Each row comes from the steps of one walk. Every step used is in the known rows, and no mark comes twice. Write the walk behind each row, first mark first.
Known rows
r > b > m > a: [ 1.88  4.11  1.67  3.89  1.91 -0.94  0.96 -3.63 -7.16  1.20  0.63 -3.46
  2.41  0.01 -1.90  3.57  2.77 -0.17 -0.58 -1.64 -3.61]
m > a: [-0.03  2.11  1.44  0.48 -0.22 -3.44 -0.54 -4.00 -3.28  1.50 -1.21  0.33
 -1.02 -0.27 -0.67  2.48  3.71 -1.26 -0.76 -4.42 -3.56]
r > m > a: [ 2.04  3.64 -1.33  0.82 -2.20 -0.70 -0.59 -3.71 -6.15  2.03  1.80 -0.05
  0.62  0.64 -3.49  2.42  3.50 -1.12 -1.33 -2.71 -2.01]
m > a > r > b: [ 1.05  2.13 -0.87  7.18 -0.35 -0.49 -0.81 -6.31 -7.02  2.50  5.22  0.06
 -3.20 -1.00 -2.50  4.07  1.98 -0.95 -0.38 -1.48 -3.06]
q > a > r > w > b: [ 3.68 -5.61  3.60  1.46  3.76  1.77  3.19 -4.17 -0.27  2.37 -1.28  2.02
 -5.97 -4.15 -3.60  0.41 -2.10 -4.34  5.09 -0.32 -8.33]
m > a > w > b > r > q: [ 2.36 -5.94  4.76  2.18  2.48 -2.11  1.88 -2.30  0.09 -1.46 -3.79  0.11
  1.36 -1.08  1.77  0.38 -2.02 -1.53 -1.04 -3.90  0.97]
w > b > a > r > q: [ 3.41 -3.28  0.55  1.66  1.27  1.89  2.51 -1.72  0.28  2.07  2.26 -2.39
 -7.96 -8.52 -1.32 -3.14 -1.38 -2.75  3.12 -0.71 -2.23]
r > m > a > w > b: [ 2.50 -3.50  1.49  1.79  1.95 -2.42  3.29 -3.16 -5.06 -1.53  0.60  1.74
  2.23 -0.78 -1.89  2.41 -0.67 -0.50 -1.39 -1.44 -1.58]
b > a > r: [ 1.11 -1.27 -1.02  1.79  0.16 -1.78  0.17 -2.13  1.28  3.99  2.27 -1.99
 -6.91 -4.95 -1.54 -2.19  1.17 -4.47  3.38 -1.26 -1.34]
w > b: [ 1.70 -1.46  3.72 -1.63  3.76 -2.21  4.94 -0.66  0.22  0.12 -1.78  0.92
 -2.20 -7.31 -2.45 -0.70  2.32 -1.32  0.83 -4.17 -4.34]
r > b > a: [ 4.21  2.18 -3.22  2.94  1.12  0.45  1.41 -0.45 -2.21  1.32  0.79 -1.97
 -2.65 -6.00 -4.52  0.07  2.41  0.41  0.96 -2.41 -4.61]
b > a > w: [ 1.98 -4.52 -1.91  0.15  1.99 -3.14  2.13  0.00  2.52  0.72 -2.16 -0.56
 -2.70 -2.99 -2.10 -2.20  0.07 -3.61  1.16 -1.91 -1.81]
b > a > r > m: [ 3.19  0.51 -3.99  2.20 -1.61  1.01  0.01 -2.16 -1.47  4.57  5.45 -2.19
 -5.02 -3.64 -4.30 -2.30  1.02 -4.13  2.30  0.41 -0.09]
m > a > r: [-0.99  0.20  1.58  3.37 -0.68 -3.15 -1.12 -5.99 -3.35  3.28  2.85  0.28
 -4.17 -0.12 -0.03  2.12  2.11 -3.53  0.80 -2.35 -1.77]
q > a: [ 2.71 -0.06  1.24 -1.19  1.55  0.90  1.26 -0.90  0.84  3.12 -2.37  2.07
 -1.42 -3.35 -3.03 -0.55  4.11 -4.16  1.37 -4.13 -7.12]
r > w > m: [ 1.98 -1.80  2.17 -2.48  2.23 -1.13  4.27 -1.53 -0.81  2.41 -4.46 -0.23
 -5.92 -1.57 -4.61 -1.40  0.20 -3.79  2.18 -2.00 -7.45]
q > a > r: [ 1.64 -1.50  0.79  1.71  0.99  1.23  0.43 -2.86  0.69  4.62  1.62  1.87
 -4.44 -3.21 -2.29 -1.12  2.60 -6.34  2.40 -2.09 -5.31]
b > r > m > a: [ 2.23  2.64  1.17  1.40 -1.60 -2.30 -1.68 -2.35 -2.80  2.41 -0.34 -0.83
  3.06  1.56 -1.32  1.58  2.97 -1.65 -0.81 -3.76  1.62]
r > b > m: [ 3.08  2.86 -0.38  2.12  3.14  0.92  3.66 -0.63 -3.40  1.94  0.80 -3.54
  0.56 -3.51 -5.26 -0.36  2.81 -1.71  0.01 -2.02 -3.45]
b > m > a > w: [-0.22 -2.46  2.64  1.55  2.77 -4.56  1.85 -3.30 -2.24  0.33 -2.54 -2.14
  2.52  2.86  0.85  1.28  0.24 -4.15 -0.48 -1.10 -1.04]
b > r: [ 1.07 -0.33  2.24 -1.01  1.62 -3.12  0.92  0.20  3.56  2.85 -3.14 -0.54
 -0.27 -2.81 -1.91 -1.89  3.41 -3.65  0.71 -5.57  0.51]
w > b > r > m: [ 3.49 -0.89  3.33 -0.67  2.33 -1.24  3.49  0.92  0.65  1.23 -0.61 -0.12
  1.95 -5.31 -3.17 -1.76  1.71 -1.63  0.62 -3.59  1.10]
w > m > a: [-0.94  0.99  4.99 -0.63  0.84 -4.34  1.32 -2.75 -3.30  1.98 -1.60  0.34
 -2.25 -0.59  1.66  1.32  3.09 -2.13 -0.46 -2.87 -5.50]

Write each row's walk
[ 0.71 -1.12  0.33  3.54 -0.41 -1.79 -1.12 -7.70 -4.52  3.05  0.16 -0.20
 -6.10  2.49 -2.73  3.33 -1.05 -3.58  2.65 -0.86 -3.74]  m > a > r > w
[ 1.27 -0.89  5.65 -1.99  5.48 -2.18  5.86  0.07 -0.06  0.63 -2.34 -2.70
  0.15 -6.14 -1.22 -1.77  1.59 -2.51  1.64 -2.08 -3.20]  w > b > m
[ 0.52 -1.62  6.49  0.01  1.26 -4.62  0.52 -2.95 -1.34  2.16 -6.57 -0.99
 -1.57  2.83  1.18  1.80 -0.75 -2.40  2.10 -2.38 -3.62]  b > r > w > m > a
[ 0.24 -5.35  1.91 -1.32  3.66 -3.26  5.47  0.04  1.33  1.13 -2.43  1.34
 -2.87 -2.07 -1.68 -2.63  0.48 -5.28 -0.80 -2.10 -4.23]  a > w > m
[ 3.53 -7.02  3.63 -0.36  2.79  2.02  2.82  1.62  4.56  2.62 -5.03  0.88
 -0.40 -0.42 -0.03 -4.02 -0.59 -7.21  0.06 -2.46 -3.36]  b > r > q > a > w > m
[ 3.07 -8.47  6.36  0.45  5.57 -2.40  3.75  1.16  5.04 -0.27 -5.35  2.74
  2.76 -3.84  0.91 -1.05 -0.63 -4.00  1.65 -3.43 -2.75]  q > a > w > b > r
[ 0.63  1.19  1.31  3.18 -0.48  1.45 -0.40 -5.64 -4.33  3.86  2.46 -4.32
 -3.16  1.17 -0.21 -0.37  0.55 -5.13  0.75 -0.47 -0.53]  b > m > a > r > q
[ 3.48 -2.03  4.11 -0.99  2.70  0.77  3.44  0.73  2.65  0.88 -3.43 -1.01
 -1.28 -6.42 -1.95 -2.84  1.02 -2.00  0.46 -5.46 -0.14]  w > b > r > q
[ 1.48 -2.46  6.20 -1.20  4.35 -3.80  3.58  0.74  3.37  0.52 -3.61  0.06
  0.19 -6.38 -0.32 -1.43  1.79 -1.57  1.32 -5.40 -0.53]  w > b > r
[ 0.62 -0.62  3.76 -0.60  1.14 -2.93  1.62 -4.47 -4.46  1.73 -4.82 -0.18
 -4.32  1.77 -1.15  2.31 -0.20 -1.89  1.67 -1.43 -7.49]  r > w > m > a
[ 3.57 -7.38  2.88  0.24  4.08 -0.38  4.68  0.73  3.80 -0.60 -3.98 -0.01
 -0.23 -4.43 -1.68 -3.19 -1.57 -3.17 -0.48 -4.13  1.22]  a > w > b > r > q
[ 4.28 -5.02 -2.19  0.10  1.29  4.33  2.03 -1.19  1.00  1.86 -2.70  2.11
 -1.77 -1.34 -4.33 -2.37  0.53 -5.80 -0.54 -2.97 -5.64]  r > q > a > w
[ 2.10 -1.17  0.39  5.41  3.19 -2.17  2.37 -3.57 -6.00 -0.13 -0.09 -2.39
  3.65  2.16 -1.59  3.21 -0.14 -1.56 -1.40 -0.46 -2.13]  r > b > m > a > w
[ 0.49 -6.13  6.97  2.06  4.08 -6.95  2.11 -2.00  0.94 -1.75 -4.37  1.19
  3.08 -0.81  3.16  2.26 -1.00 -1.30 -0.20 -3.90  0.89]  m > a > w > b > r
[-0.27  2.55  3.78  0.16  1.53 -3.55  0.56 -3.30 -3.51  1.79 -1.64 -3.24
  1.50  0.84  0.73  1.52  2.85 -2.56  0.55 -2.21 -2.38]  b > m > a
[ 0.18 -2.88  0.57  1.65  1.22 -4.42  0.89 -3.85 -2.01  0.02 -1.86  1.42
 -0.13  1.68 -0.66  2.14  1.20 -2.63 -1.39 -3.15 -2.12]  m > a > w
[ 1.57 -3.37  2.80  1.78  2.81 -2.51  2.75 -1.52  1.22  1.95  1.92 -1.20
 -6.19 -8.47  0.18 -1.71 -0.48 -2.42  3.69 -0.79 -2.30]  w > b > a > r
[ 0.75 -3.43  1.90  0.26  1.85 -0.71  3.66 -3.56 -0.79  4.05 -0.49 -0.54
 -8.98 -1.32 -3.81 -1.73 -1.34 -6.01  3.37 -0.01 -5.78]  a > r > w > m
[ 2.68 -7.06  5.85 -0.21  6.83 -0.76  6.18  0.20  1.53 -0.14 -3.81  0.03
  2.67 -3.67  0.10 -1.24 -1.00 -4.93  2.21 -0.42 -5.40]  q > a > w > b > m
[ 3.42 -4.30 -0.97  2.92  3.67 -1.59  4.69  0.83 -1.01  0.43 -0.35 -0.93
 -2.61 -4.36 -2.03 -1.42 -0.78 -1.79  0.30  0.03 -5.12]  r > b > a > w > m
[ 2.16 -1.48 -2.51  2.10 -0.75 -1.82  0.72 -3.94 -4.85  0.73  1.04  1.09
  1.66  2.86 -3.46  2.09  0.71 -2.31 -2.04 -1.76 -0.63]  r > m > a > w
[-1.80 -0.57  4.60  2.09  0.47 -4.11  0.84 -4.56 -3.39  3.49  2.26  0.12
 -5.41 -0.47  2.27  1.17  1.23 -4.21  0.66 -0.83 -3.89]  w > m > a > r
[ 4.54 -5.85  0.27  0.77  1.80  2.95  1.04  0.20  4.29  2.20 -4.64  1.22
  0.60 -0.37 -2.39 -3.17  0.14 -6.51  0.03 -3.87 -1.59]  b > r > q > a > w
[ 2.33  0.77 -3.30  1.49 -1.19  1.67  1.35 -3.10 -2.73  4.86  5.91 -0.31
 -4.13 -2.36 -6.43 -1.70  2.21 -5.19  0.36 -1.23 -0.50]  a > r > m
[ 1.88 -2.36 -1.36  1.39  0.65  0.16  1.80 -4.73 -0.99  3.95  0.13 -0.31
 -7.81 -0.94 -6.04 -0.70 -0.74 -5.30  3.19 -1.37 -3.67]  a > r > w
[ 4.39 -3.21 -4.36  4.11  2.40 -0.64  2.78 -0.28 -1.01  0.11  0.32 -0.77
 -1.47 -3.80 -4.50 -0.21 -0.37 -0.95  0.22 -1.12 -3.00]  r > b > a > w
[ 3.55 -1.90 -0.13  1.97  0.94  0.33  2.59 -1.36 -1.59  2.51  5.02 -1.51
 -4.70 -7.39 -2.74 -1.82 -0.71 -2.20  3.19  0.86 -0.79]  w > b > a > r > m
[-1.22  0.92  3.43  3.12  1.08 -3.24 -0.04 -5.33 -3.56  3.51  2.42 -3.42
 -1.68  1.08  1.24  1.09  1.55 -4.79  1.70 -0.34 -0.45]  b > m > a > r
